Known rows, with every way that one mark hangs from another:
(k403 (k155 (k165 (k873 k17)))): [-1.87  0.23 -0.44  0.12 -0.06  0.04  0.14 -0.62 -0.13 -0.26 -1.66  0.16
 -0.10  0.74 -0.01 -0.07  0.42 -0.03 -3.12 -0.10 -0.07  0.96 -0.37]
(k17 (k873 (k155 k403) k165 k356)): [-0.21  0.82  0.03 -0.24  0.22  0.03 -0.42  0.00  0.44  0.07  0.77 -0.16
  0.43  2.30  0.29 -0.09 -0.63 -0.07  3.02  0.64 -0.02 -1.21 -0.32]
(k165 k17 k873): [-2.42 -0.57  0.20  0.46 -0.01 -0.02  0.36 -0.34 -0.15 -0.04 -1.57  0.10
  0.21 -0.74  0.04 -0.03 -0.42 -0.02  0.81 -0.13  0.20  0.43 -0.24]
(k155 (k873 k165)): [-0.59 -0.33 -0.06 -0.10 -0.17 -0.47 -0.05  0.93  0.04 -0.44 -0.69  0.23
  0.00  1.27 -0.01 -0.34 -1.10 -0.03 -1.27  0.61 -0.04  0.23 -0.04]
(k356 k165 k403): [ 5.67 -0.53  0.19 -0.27  0.05  0.24  0.07 -0.46 -0.40  0.03  2.25 -0.16
  0.30 -2.52  0.53 -0.33 -0.03 -0.07  0.12 -0.81  0.07  0.49  0.34]
(k17 (k873 (k356 k403))): [ 3.23 -0.55  1.06 -0.30  0.20  0.17  0.02  0.29 -0.02  0.32  0.63 -0.29
  0.07 -0.71  0.80 -0.25 -0.85 -0.06  2.97  0.17  0.25 -1.08  0.01]
(k17 (k873 (k155 k403))): [ 1.46  0.32 -0.54  0.16  0.31  0.01  0.16 -0.26  0.06 -0.02  0.35 -0.23
  0.65  0.54  0.39 -0.41  0.64 -0.12  3.75  0.16  0.07 -0.36 -0.27]
(k403 (k155 k873)): [ 1.67 -0.61 -0.39  0.08 -0.38 -0.18  0.26  1.18 -0.19 -0.21 -1.77  0.17
 -0.13  0.07  0.05 -0.32  0.61  0.06 -1.17  0.46 -0.22  0.14  0.08]
(k155 k165 k403 (k873 k17)): [-2.13  0.72 -1.25 -0.05 -0.04 -0.65  0.05  0.19  0.01 -0.71 -2.01  0.25
  0.38  2.38  0.34 -0.01 -0.07 -0.02 -1.47  0.09 -0.10  0.55 -0.24]
(k17 k873): [ 1.97 -0.96  0.20  0.27  0.25  0.11  0.35  0.35  0.17  0.12 -0.40 -0.29
  0.33 -0.38  0.28 -0.45 -0.34 -0.06  2.17  0.31  0.11 -0.15 -0.14]
(k873 (k155 k403) (k165 k17) k356): [-2.88  1.10  0.03 -0.20  0.02 -0.15 -0.56 -0.67  0.19  0.12  0.37 -0.07
  0.27  2.31 -0.02  0.20 -0.77  0.07  1.92  0.39 -0.04 -0.70 -0.09]
(k356 k403): [ 3.57 -0.62  0.35 -0.18  0.03 -0.09  0.13 -0.50 -0.41  0.01  1.48 -0.14
  0.09 -1.21  0.68 -0.53 -0.40 -0.04  0.33  0.02  0.28  0.33  0.15]
(k403 (k155 (k873 k17 k165 k356))): [-2.47  0.53 -0.32 -0.45 -0.40 -0.17 -0.46  1.18  0.32 -0.02 -2.45  0.13
 -0.41  2.00  0.14  0.08 -0.87  0.09 -3.13  0.74 -0.23 -0.10  0.00]
(k356 k165 (k403 k155)): [ 6.16 -0.62 -0.25 -0.27 -0.15  0.53  0.10 -0.05 -0.52  0.06  2.02 -0.22
  0.15 -2.43  0.43 -0.33  0.68 -0.01 -1.37 -0.64 -0.07  0.44  0.44]
(k165 k873): [ 0.62 -0.58  0.26  0.35 -0.02 -0.17  0.16 -0.42 -0.11 -0.03 -0.43  0.18
  0.22 -0.76  0.27 -0.19 -0.30 -0.02 -0.15  0.06  0.17  0.41 -0.37]
(k155 (k873 k17 (k165 k403))): [-3.49  0.40 -0.46 -0.20  0.00 -0.37 -0.08  0.80  0.32 -0.33 -0.45  0.17
 -0.53  0.57 -0.42 -0.01 -0.62 -0.09 -2.50  0.00  0.03  0.80  0.16]
(k17 (k873 (k165 k403))): [-0.21 -0.79  0.23  0.13  0.41  0.16  0.17  0.69  0.42  0.05  2.17 -0.21
 -0.20 -0.05 -0.50 -0.15 -0.68 -0.13  0.80  0.28  0.11 -0.12  0.06]
(k155 (k165 k17 k873) k403): [-3.11 -0.03 -0.57  0.50  0.09 -0.23  0.29 -0.56 -0.10 -0.45 -0.91  0.23
  0.58  1.47  0.03  0.23 -0.11 -0.02  0.42 -0.21  0.07  0.22 -0.41]
(k403 k155): [ 2.94 -0.89 -0.28  0.10 -0.15  0.03  0.09  0.07 -0.12  0.15  0.05 -0.11
  0.05 -0.42  0.11 -0.41  0.46  0.06 -1.07  0.45 -0.05  0.36  0.10]
(k356 (k165 k873)): [ 2.57 -0.42  0.04  0.29  0.01  0.18  0.15 -0.41 -0.15 -0.03  0.40  0.16
  0.41 -1.98  0.09  0.07  0.06 -0.03 -0.43 -0.69 -0.04  0.52 -0.22]
(k155 k403 (k873 (k356 (k165 k17)))): [-0.20  0.37 -0.49  0.01 -0.18 -0.22 -0.14  0.93  0.08 -0.07 -1.48  0.16
  0.52  0.30  0.17  0.64 -0.17  0.06  1.17 -0.39 -0.28 -0.76  0.14]
(k356 (k403 k155)): [ 4.32 -0.78 -0.06 -0.18 -0.16  0.22  0.25  0.03 -0.47  0.13  1.19 -0.16
 -0.06 -1.29  0.60 -0.59  0.36 -0.01 -1.02  0.12  0.10  0.36  0.29]

Rows:
[ 0.32 -0.47  0.74 -0.15  0.18  0.12 -0.23  0.56  0.50  0.25  0.27 -0.19
  0.07  1.39  0.20 -0.05 -1.65 -0.05  1.47  0.78  0.03 -1.01 -0.21]
(k17 (k873 k165 k356))
[ 0.06  0.25  0.34 -0.11  0.25  0.13  0.06 -0.16  0.13 -0.05  0.59 -0.26
  0.03  0.97 -0.14 -0.57 -0.49 -0.15  2.39  0.45  0.01 -0.24 -0.18]
(k17 (k873 k155 k165))
[ 0.00  0.36  0.00 -0.75 -0.16  0.24 -0.46 -0.07 -0.01  0.32  0.44 -0.21
 -0.30  0.69  0.71 -0.16 -1.10  0.03 -2.90  0.40  0.07  0.13  0.23]
(k873 k17 k165 (k356 (k403 k155)))
[ 1.86  0.46  0.16 -0.27  0.08  0.12 -0.44 -0.64  0.28  0.44 -0.14 -0.15
  0.18 -1.09  0.27  0.25 -0.60  0.09 -0.40 -0.40 -0.07  0.15  0.06]
(k873 k17 (k356 k165))
[-0.59  0.24 -0.26 -0.11 -0.11  0.20  0.23 -0.70 -0.58 -0.29 -0.52  0.07
 -0.22 -0.06  0.48 -0.23  0.38 -0.07 -3.00 -0.47  0.13  0.94 -0.17]
(k356 (k403 (k155 (k165 (k873 k17)))))
[-0.52 -0.71 -0.08  0.28  0.01  0.23  0.34  0.29 -0.03  0.23  0.48 -0.17
 -0.47 -1.30 -0.71  0.09  0.98  0.10 -0.11 -0.08  0.01  0.33  0.45]
(k165 k17 (k403 k155))
[ 1.38 -0.59 -0.29  0.20  0.02  0.45  0.28  0.25  0.00  0.25  1.39 -0.19
 -0.27 -2.44 -0.88  0.33  1.28  0.01 -0.44 -0.82 -0.20  0.39  0.64]
(k356 (k165 k17 (k403 k155)))
[ 1.83 -0.43  0.23 -0.03 -0.15  0.20  0.27 -0.37 -0.67 -0.33  0.68  0.15
 -0.10 -0.32  0.30 -0.28  0.57 -0.02 -1.75 -0.19  0.08  0.28 -0.14]
(k356 (k403 (k155 (k165 k873))))
[ 0.98 -0.51 -0.30  0.10 -0.24 -0.15  0.22  1.38 -0.12 -0.22 -0.14  0.18
 -0.58 -0.67 -0.60 -0.05  1.25  0.02 -1.15  0.13 -0.09  0.09  0.32]
(k165 (k403 (k155 k873)))
[-1.41  0.85  1.34 -0.22 -0.08  0.14 -0.13 -1.16 -0.58  0.17 -0.50  0.06
 -0.07 -0.91  0.36  0.08  0.06 -0.03  3.16 -0.53  0.27 -0.59 -0.09]
(k165 k17 (k873 k155 (k356 k403)))
[ 1.66  0.96  0.12 -0.12  0.02 -0.34 -0.50 -0.90  0.08  0.20  0.79  0.00
  0.51  0.99  0.35 -0.01  0.30  0.09  2.54  0.37 -0.01 -0.75 -0.18]
(k873 (k155 k403) k356)
[ 0.75  0.09 -0.28 -0.02 -0.20 -0.58 -0.19  0.96  0.16 -0.15 -1.17  0.27
  0.39  1.51  0.57  0.17 -0.34  0.07  0.78  0.60 -0.11 -0.87 -0.17]
(k155 k403 (k873 k356))
[ 0.04 -0.16  0.85 -0.21  0.13 -0.16 -0.44  0.08  0.50  0.20  2.65  0.00
 -0.40  0.49 -0.56  0.22 -0.94  0.08 -0.31  0.50  0.05 -0.53  0.13]
(k873 (k165 k403) k356)
[ 1.69  0.39 -0.12 -0.26  0.02  0.45 -0.36  0.05  0.34  0.57  1.33 -0.15
 -0.40 -1.79 -0.43  0.54  0.82  0.08 -1.75 -0.62 -0.21  0.09  0.42]
(k873 k17 (k356 (k165 (k403 k155))))
[ 0.27  0.09 -0.73  0.11 -0.08 -0.64  0.12  0.52 -0.05 -0.80 -0.71  0.33
  0.42  2.27  0.08 -0.09  0.17  0.00 -0.26  0.28 -0.17 -0.09 -0.21]
(k155 k165 k403 k873)
[-2.10  0.54  0.17 -0.07 -0.13  0.07 -0.20 -0.51  0.05  0.00 -1.70  0.19
 -0.23  1.24  0.04  0.28  0.10  0.09 -2.27  0.17 -0.09 -0.01 -0.41]
(k403 (k155 (k165 (k873 k17 k356))))
[-2.36 -0.20  0.26  0.14 -0.08 -0.46  0.39  0.44 -0.22 -0.66 -2.50  0.19
 -0.13  1.37 -0.51  0.02 -0.25 -0.02  0.77  0.18 -0.11  0.04  0.03]
(k155 (k165 k17) k873)
[-2.18 -0.57 -0.22  0.13  0.00  0.26  0.14  0.53  0.13  0.10  1.17 -0.16
 -0.54 -0.04 -0.95  0.05  0.01  0.07 -1.56  0.23 -0.02  0.39  0.44]
(k873 (k165 k17 (k403 k155)))
[-1.78  0.02 -0.66 -0.12  0.05  0.22 -0.12  0.16  0.31  0.13  1.26 -0.12
 -0.57  0.13 -0.44 -0.09  0.00 -0.02 -3.62  0.19  0.02  0.99  0.26]
(k873 k17 (k165 (k403 k155)))
[ 1.00  0.35  0.49 -0.56  0.05 -0.03 -0.30 -0.76 -0.05  0.35  0.01 -0.19
 -0.01 -0.60  0.98 -0.14 -0.95  0.04 -0.02  0.03  0.25  0.09  0.12]
(k873 k17 (k356 k403))
[-2.42 -0.33  0.59  0.28 -0.11  0.26  0.05  0.34  0.01  0.41 -0.33  0.11
 -0.51 -1.05 -0.66  0.63  0.68  0.09  0.04 -0.08  0.03 -0.63  0.07]
(k165 k17 (k403 k155) (k873 k356))
[ 1.15  0.90  0.85 -0.20  0.04  0.21 -0.35 -1.07 -0.09  0.33 -0.13 -0.16
  0.10 -1.02 -0.39  0.28  0.29  0.09  3.13 -0.62 -0.15 -0.61  0.21]
(k873 k155 (k356 (k165 k17)))
[ 2.10 -0.36  0.16  0.31  0.15  0.21  0.17 -0.34 -0.05  0.01  2.06  0.18
  0.00 -2.86 -0.49  0.33  0.70 -0.05 -0.37 -1.10  0.01  0.39  0.01]
(k356 (k165 k403 k873))
[ 0.78 -0.46  0.06  0.28 -0.12  0.02  0.21 -0.41 -0.27 -0.33 -0.32  0.22
 -0.10  0.56 -0.19 -0.14  0.67  0.04 -1.80  0.18 -0.11  0.25 -0.36]
(k403 (k155 (k165 k873)))
[-0.52  0.25  0.14  0.20  0.02 -0.41 -0.21 -0.61  0.11 -0.20  0.36  0.34
  0.48  1.91  0.25  0.35 -0.32  0.07  0.21  0.16 -0.05 -0.76 -0.62]
(k155 (k165 (k873 k356)) k403)
[ 0.98 -0.85 -0.29  0.33  0.24  0.80  0.50  0.90  0.12  0.31  0.61 -0.39
 -0.25 -2.46 -0.82  0.34  1.17 -0.06  1.34 -0.87 -0.13 -0.12  0.51]
(k356 (k165 (k17 k873) (k403 k155)))
[-1.53  0.75  0.13  0.05  0.25  0.06 -0.05 -0.15  0.19  0.29 -1.06 -0.30
  0.49  1.10  0.20  0.16  0.11 -0.02  5.25  0.14  0.01 -1.21 -0.15]
(k165 (k17 (k873 (k155 k403) k356)))
[-2.39  1.70 -0.32 -0.06  0.01 -0.22 -0.46 -1.30  0.10  0.11 -1.14  0.18
  0.45  0.95  0.65  0.24  0.38 -0.03  0.89 -0.11  0.08 -0.07 -0.60]
(k165 (k873 k17 (k155 k403) k356))
[-2.54  1.24 -0.03 -0.27  0.22 -0.05 -0.32 -1.01  0.21 -0.01  1.51 -0.12
 -0.44  0.18 -0.62 -0.17  0.14 -0.06 -0.75 -0.21  0.12  0.80  0.16]
(k873 k17 k155 (k165 k403))
[-3.91 -0.22  0.00  0.11 -0.02 -0.30  0.18  1.16  0.19 -0.38 -0.38  0.14
 -0.50  0.46 -0.88  0.17 -0.56 -0.03 -0.34  0.12  0.00  0.13  0.33]
(k155 (k873 (k165 k17 k403)))
[-2.41 -0.66 -0.04  0.47 -0.08  0.28  0.48  0.22 -0.12  0.13 -0.21  0.08
 -0.41 -1.56 -0.68  0.31  1.12  0.01 -0.55 -0.38  0.07  0.38  0.10]
(k165 k17 (k403 k155) k873)
[-1.64  0.47 -1.47 -0.01 -0.11 -0.57  0.08  0.43  0.11 -0.33 -2.33  0.16
  0.51  1.10  0.72 -0.08 -0.16  0.03 -1.08  0.15  0.01  0.72 -0.13]
(k155 k403 (k873 k17))
[-2.93 -0.17  0.96  0.35  0.09  0.03  0.01 -0.14  0.14  0.25 -0.02  0.14
 -0.30 -1.01 -0.57  0.64 -0.10  0.03  1.55 -0.34  0.17 -0.59 -0.04]
(k165 k17 k403 (k873 k356))
